Every row comes from one small tree of marks. The marks that hang from a mark follow it in brackets, in alphabetical order. Every link used is in the known rows. Which tree was each row made from?
Known rows:
gulu{gimatu}: [-1.82 -1.12  0.48 -5.80  2.05  2.79 -2.06  4.19 -2.20  1.94  1.92  1.29
  0.18 -3.51  4.54  1.14 -2.06 -3.17  4.22 -0.16  0.44  0.63 -3.68  0.31]
ruveve{sudu{vonu}}: [-5.99 -3.48  1.75 -4.22 -3.21 -0.22 -2.79  4.97 -2.13 -2.86  5.40  1.64
  0.16 -2.82  0.59  0.21 -0.51 -3.61  1.85 -3.58 -1.19 -2.68 -3.74 -0.09]
gimatu{gulu pugi{pezodig vonu}}: [-0.16  0.80  1.18 -4.83  0.34  1.22  1.29 -0.18  2.28  1.77  2.87  5.16
 -0.07  2.58  3.24  4.29  0.74 -1.70 -0.47 -0.92 -1.96 -0.82  0.15  0.24]
pezodig{vonu{pugi{gimatu{gulu}} sudu{fide ruveve}}}: [-1.37 -1.91 -2.69 -1.40 -0.70 -0.22  1.51  5.69  0.32  0.80 -1.75  0.02
  0.25  0.39 -2.20 -0.58 -0.53 -0.04  0.68 -1.17  1.03  4.75  3.08  1.82]
pezodig{vonu{pugi{gimatu{sudu{fide}}}}}: [-1.34 -3.83 -1.57 -3.28 -1.24  2.79 -0.90  3.87  1.23  1.13 -0.48 -0.54
 -0.88  1.15 -0.72  1.42  0.00 -0.88 -0.05  0.06 -0.01 -0.32  1.07  4.98]
sudu{fide ruveve{seni} vonu{pugi{gimatu pezodig}}}: [-3.26 -2.74 -0.46 -0.67 -5.00  2.91 -3.18  1.47 -0.51  0.97 -1.30 -0.11
 -0.12  4.03 -2.11  0.12  4.14 -0.82 -1.44  0.27  3.01  3.31 -1.87 -2.84]
vonu{pezodig pugi{gimatu{gulu sudu}}}: [-3.00 -4.96  2.18 -4.10 -2.20  1.53  0.07  4.78  2.43 -0.36 -0.10  3.82
  0.35  1.58  3.88  3.53  1.16  3.11  0.97 -2.05  1.12  3.58  3.33  4.96]
ruveve{seni sudu}: [-6.95  0.23  4.64 -3.55 -2.87 -0.60 -2.77  2.90  0.84 -2.80  3.18  2.11
 -0.09 -1.50  3.59  1.03 -0.21 -6.09  3.55 -4.19  3.92 -1.08 -3.71 -1.40]
vonu{pezodig sudu}: [-2.61 -1.31  0.86 -3.56  1.36 -0.91  1.55  2.02 -3.26 -3.24  2.10  0.11
  0.92 -1.49 -0.39 -0.16 -3.84 -1.07  7.25 -1.53  1.98  2.06 -3.97  0.92]
gulu{gimatu{pugi{vonu{pezodig}}}}: [-0.14 -1.62  0.19 -6.99  3.31  3.20  0.49 -0.24 -3.06 -0.46  0.50  1.19
  1.38 -1.88  5.06  0.52 -2.28 -1.00  4.21  0.66  1.47  0.70 -3.20  4.30]
vonu{pezodig pugi{gimatu{gulu}} sudu{fide ruveve}}: [-2.96 -2.18 -0.32 -1.76 -1.62 -0.19  2.40  4.74 -0.56 -0.57 -2.31  1.42
  0.65  0.56 -2.22 -0.05  0.33  3.44  2.37 -0.29  3.30  7.26  2.59  0.28]
gulu{gimatu{sudu{fide}}}: [-0.20 -1.36  0.41 -5.08  0.72  3.73 -0.70  4.19 -1.63  2.96  2.34  1.75
 -0.90 -2.51  2.89  0.84  0.47 -1.40  1.36  2.97 -0.55 -2.54  0.59 -0.23]
pugi{gimatu{gulu}}: [-2.91  0.04  0.98 -5.22 -1.42 -1.22 -0.46  6.15  2.05  0.87  2.15  3.81
 -1.02 -1.82  3.30  5.95 -0.27 -1.56  0.76 -4.46  0.31  2.78  0.16  0.29]
gimatu{gulu pugi sudu{fide ruveve vonu}}: [-2.53 -1.84  1.16 -4.16 -2.32  1.20  0.42  5.03  0.40  2.23  4.34  4.33
 -0.11  0.21 -1.20  1.41  4.76  2.68 -6.24  2.07 -2.09 -1.77  6.34 -0.60]
pugi{pezodig{vonu{sudu{ruveve}}}}: [-0.17 -0.26 -3.28 -2.36  2.83  0.01 -0.13  0.20 -2.16 -1.40  0.00  0.74
  1.48  1.58 -1.42 -4.13 -1.20 -4.49  4.02  1.51  0.02  1.20 -3.10  0.93]
gimatu{sudu}: [-2.90 -1.42  2.10 -4.60  0.22  1.78 -1.45  2.96  0.29  0.92  3.40  3.39
 -1.18  0.09  2.40  2.30  0.45 -2.04  1.18  0.87 -0.49 -1.66 -0.99  0.34]
sudu{gimatu ruveve}: [-6.60  1.34  1.35 -2.97  1.40  0.78 -2.62  1.89 -0.74  1.15 -0.40  1.77
  1.09  0.29  2.86 -2.57  1.27 -2.72  1.99  1.70  1.23  1.67 -3.50 -1.15]
gulu{gimatu{pugi{pezodig vonu}}}: [ 2.22  0.62 -0.45 -6.14  3.34  4.38 -0.77 -1.22 -1.63  2.13  1.63  1.98
  0.06  0.51  5.54  1.10 -0.89 -3.15  2.25  1.95 -1.05 -1.40 -4.15  2.18]
seni{ruveve{sudu{gimatu vonu{pezodig}}}}: [-6.21 -3.95  0.69 -2.12 -3.72  0.12 -1.94  1.40 -3.65 -5.13  1.19  1.02
  4.76 -4.70  2.43 -6.26  0.00 -2.17  5.15 -2.17  0.98 -1.14 -3.16  2.71]
gulu{gimatu{sudu{vonu{pugi}}}}: [-1.06 -7.05  0.76 -3.54 -0.83  6.00 -3.56  4.90 -2.82  2.33  2.87  0.35
  0.21 -0.67  4.97 -0.63 -0.01  0.56  0.76  1.27 -1.88 -1.59 -1.00  3.46]
pezodig{vonu{pugi sudu{fide gimatu ruveve{seni}}}}: [-4.82 -0.10  0.53  2.05 -0.35  0.73 -0.88  0.57 -1.21 -0.04 -2.39 -3.79
  2.68  2.15  0.22 -6.78 -0.62 -2.75  3.89  0.73  3.92  1.68 -1.57  0.68]
pugi{gimatu{gulu sudu{fide ruveve}} pezodig{vonu}}: [ 0.46 -0.88 -3.50 -3.54 -1.27  0.07  0.31  3.10  2.33  1.22 -0.64  4.54
  0.78  2.14 -0.15  0.44  4.87 -1.36 -3.24  1.55 -1.21  0.65  5.18  1.14]
sudu{vonu}: [-4.10 -3.28  0.37 -4.07 -1.59  0.69 -1.94  4.08 -2.45 -0.18  4.15  1.01
 -0.14 -1.65 -0.42  2.04 -1.00 -1.99  1.43 -2.23 -1.39 -0.82 -3.84 -0.97]
pugi{pezodig vonu{sudu{fide gimatu ruveve}}}: [-0.66  3.65 -1.47  0.59  1.18  0.90  0.96 -2.87 -2.62  0.79 -0.21  0.73
  0.48  3.56  0.23 -4.78  1.16 -3.06  3.08  4.66 -0.21 -0.36 -3.66 -3.86]

Write each row's tree:
[-0.11 -1.97 -2.01 -2.76 -4.33  1.04 -0.79  4.19  0.64  1.43  2.48  4.69
 -0.35  2.10 -0.51  1.80  6.37  1.13 -5.04  1.61 -2.43  0.23  4.58 -1.95] | pugi{gimatu{gulu sudu{fide ruveve vonu}} pezodig}
[-4.14  0.15  3.31 -2.04 -3.24  0.03 -0.39  3.39  2.80  2.09  1.21  5.26
 -0.36  1.15  1.47  1.22  5.33 -1.30 -2.90  1.44  2.84  0.33  5.78 -4.64] | gimatu{gulu sudu{fide ruveve{seni}}}
[ 1.23 -1.90 -2.25 -4.39 -0.80 -0.15 -0.45  3.34  2.65  0.07  1.76  3.83
  0.64  1.84  4.22  2.54  1.76 -2.59 -0.70 -2.37 -2.29 -0.77  2.50  4.60] | pugi{gimatu{gulu sudu} pezodig{vonu}}
[-7.10 -0.83  2.74 -0.20 -3.57 -1.33 -3.10  3.47 -0.13  0.23  1.63  1.84
  2.79  0.30  5.11 -1.65  3.89 -1.91 -1.18 -2.74  1.33  1.24  0.55 -2.74] | sudu{gimatu{gulu} ruveve{seni} vonu}
[-3.24  2.49  2.62 -3.96  0.92  0.09  0.20  1.60  2.18  1.82  3.17  3.36
  1.97  2.02  5.53  1.94  0.65 -0.53  0.40 -1.62 -2.00 -0.96 -0.32  2.03] | sudu{gimatu{gulu pugi{pezodig}}}
[ 1.51  0.73 -0.69 -2.01  1.31  1.06  0.81 -1.71 -2.00 -0.90  2.90  1.51
 -0.68  2.41  1.25  0.30 -2.16 -4.04  5.20  0.65 -1.13 -0.89 -5.44 -1.53] | pugi{pezodig vonu{sudu}}
[-5.31 -1.49  0.75 -3.61 -0.89  0.00  0.67  1.62 -3.20 -1.93  3.00 -1.88
  2.92 -1.18 -1.09 -1.23 -0.35  2.24  1.40 -1.06 -0.62 -1.71 -1.93  2.79] | sudu{fide gimatu{pugi} vonu{pezodig}}
[-6.67  2.71  4.33 -4.15 -1.77 -1.45  0.73  4.80  2.13  0.02  4.05  2.77
  1.09 -2.14  3.38  0.91  0.47 -1.11 -0.42 -2.95 -0.73 -3.27  1.85  1.16] | ruveve{sudu{fide gimatu{gulu pugi}}}
[ 3.22  1.07 -1.12 -4.98  2.43  5.76 -0.27 -1.73 -1.51  3.71  0.40  3.70
 -0.53  2.33  3.03 -1.71  4.09 -1.30 -2.17  7.87 -0.87 -2.14  0.95  0.12] | gulu{gimatu{pugi{pezodig vonu} sudu{fide ruveve}}}
[-2.94 -3.34 -0.04 -2.76 -3.49  0.76 -0.27  5.35  0.07  1.93  3.16  4.83
  0.15 -0.23 -1.46  0.51  4.95  1.42 -4.47  1.57 -2.19 -0.99  5.68 -3.36] | gimatu{gulu sudu{fide ruveve vonu}}
[ 0.16 -0.80 -4.30 -3.87 -0.24  1.33 -0.85  1.10  0.62  0.39 -1.19  2.05
 -0.01  2.35 -1.52 -1.23  3.82 -2.87 -1.45  3.39 -0.32 -0.06  1.14  1.84] | pugi{gimatu{sudu{fide ruveve}} pezodig{vonu}}
[-3.06 -5.42  0.14 -2.35 -2.09  4.03 -2.56  1.89 -1.08  1.10  2.19  1.05
  0.70  2.91 -1.15  0.65 -0.06 -0.46  1.76 -0.70 -2.00 -0.09 -3.88  0.33] | sudu{vonu{pugi{pezodig}}}
[-3.11  3.25  1.99 -3.21 -0.69  1.13  0.16 -1.88  0.30 -1.00  2.56  1.61
  0.72  1.97  2.63 -1.43  0.80 -3.77  1.31  0.66 -1.23 -4.97 -3.46  0.88] | ruveve{sudu{fide gimatu{pugi{pezodig vonu}}}}
[-5.37  1.03  2.14 -1.88 -4.05 -0.52  0.22  3.81  1.52  0.27  0.93  4.43
  2.47 -4.85  2.53 -2.63  1.61 -2.62  2.11 -1.77  0.62 -1.83  2.58 -1.72] | seni{ruveve{sudu{fide gimatu{gulu}}}}
[-2.75 -4.00 -2.04 -3.78 -2.87  0.77 -0.77  3.21 -2.85 -2.28  0.50  1.47
  0.42 -0.21 -2.63 -0.75  3.93  1.90 -1.57  2.02  1.07  1.68  1.14  0.68] | pugi{gimatu{sudu{fide ruveve vonu{pezodig}}}}
[-5.34 -2.00  1.63 -1.82 -2.30 -1.06 -1.50  5.21 -0.64  0.76  4.22  1.56
  2.05 -1.22  4.27  0.92  0.33 -0.50  0.54 -3.96 -3.00 -1.22 -0.48 -0.35] | sudu{gimatu{gulu} vonu}
[-2.58  0.76 -0.97 -0.64 -0.21 -1.28  0.22  1.39 -1.74 -1.46 -0.16 -1.71
  1.08 -0.54 -2.56 -3.36 -0.70 -4.75  3.23  0.07  3.92  1.10 -1.02 -2.15] | pezodig{vonu{sudu{fide ruveve{seni}}}}
[-4.92  3.64  2.96 -1.08  0.84 -1.26  1.32 -0.99 -2.60 -2.64 -0.08 -2.24
  2.69  0.69  0.86 -4.53 -0.04 -0.15  3.39  1.13  5.69  2.05 -1.60  0.40] | vonu{pezodig sudu{fide gimatu{pugi} ruveve{seni}}}
[-5.30 -3.03  0.02  0.37 -3.21  2.38 -1.15  2.91  0.16  3.34 -0.34  2.34
  2.45  3.78 -0.49 -3.01  4.34  2.11 -1.74  1.30 -2.26  1.00  1.94 -2.52] | sudu{fide gimatu{gulu} ruveve vonu{pugi{pezodig}}}
[-6.90 -2.06  2.63 -3.45 -3.87 -2.29  1.41  4.41 -0.97 -3.56  4.58  1.05
  3.86 -2.48  1.66 -1.25  0.88  2.02  0.19 -4.25 -1.19 -3.05  2.02  2.93] | ruveve{sudu{fide gimatu{gulu pugi} vonu{pezodig}}}
[-3.39 -3.31  0.37 -2.14 -1.31  2.55 -3.97  2.26  1.69 -0.14 -2.91  0.31
  0.17  3.15  3.52 -1.34  2.40 -3.15 -0.72  0.17  4.44  2.97  0.29  4.49] | pezodig{vonu{pugi{gimatu{sudu{ruveve{seni}}}}}}
[ 0.39  0.22  0.44 -6.76  3.20  3.84 -0.83  0.84 -2.09  2.19  1.88  1.38
 -0.58 -1.83  5.62  1.77 -2.12 -2.82  2.27  0.87 -0.26 -0.90 -3.57  2.64] | gulu{gimatu{pugi{vonu}}}
[ 0.19  0.17 -0.10 -4.69 -0.54  2.00 -1.97  1.75  0.82  0.19  2.36  3.26
 -1.62  2.18  3.53  3.22  1.62 -2.55  0.26  0.41 -0.74 -0.37 -2.21  1.91] | pugi{gimatu{sudu} pezodig}
[-0.47  4.20  1.47 -1.67  0.71 -0.86  3.35  1.88  0.29  1.22  4.35  1.04
  1.14  1.38  2.17  0.40 -0.61  0.49  1.64 -0.51 -2.00 -1.96  0.87  0.20] | vonu{sudu{fide gimatu{gulu pugi{pezodig}}}}
[-2.40  1.82 -0.23  1.09  0.23 -2.26 -0.67  0.46  0.35 -1.20 -0.15  0.40
  3.98  2.54  4.98 -5.12  0.97 -4.38  3.10 -1.67  1.55  0.91 -0.10  0.33] | pugi{pezodig{vonu{sudu{gimatu{gulu} ruveve{seni}}}}}
[-7.17  2.70  2.77 -0.86 -1.32  0.19 -2.13  0.76 -0.08  1.02 -1.05  0.38
  1.09  0.82  1.47 -2.32  2.69 -3.42  1.08  1.13  4.32  1.16 -1.95 -4.47] | sudu{fide gimatu ruveve{seni}}
[-0.45  0.05 -1.06 -1.12 -1.75  1.29  1.43  3.77  1.02  2.23 -0.81  2.60
 -0.70  3.22 -1.54  0.50  1.59  1.21  0.43  0.79  0.93  5.10  1.72 -2.07] | vonu{pugi{gimatu{gulu} pezodig} sudu{fide ruveve}}
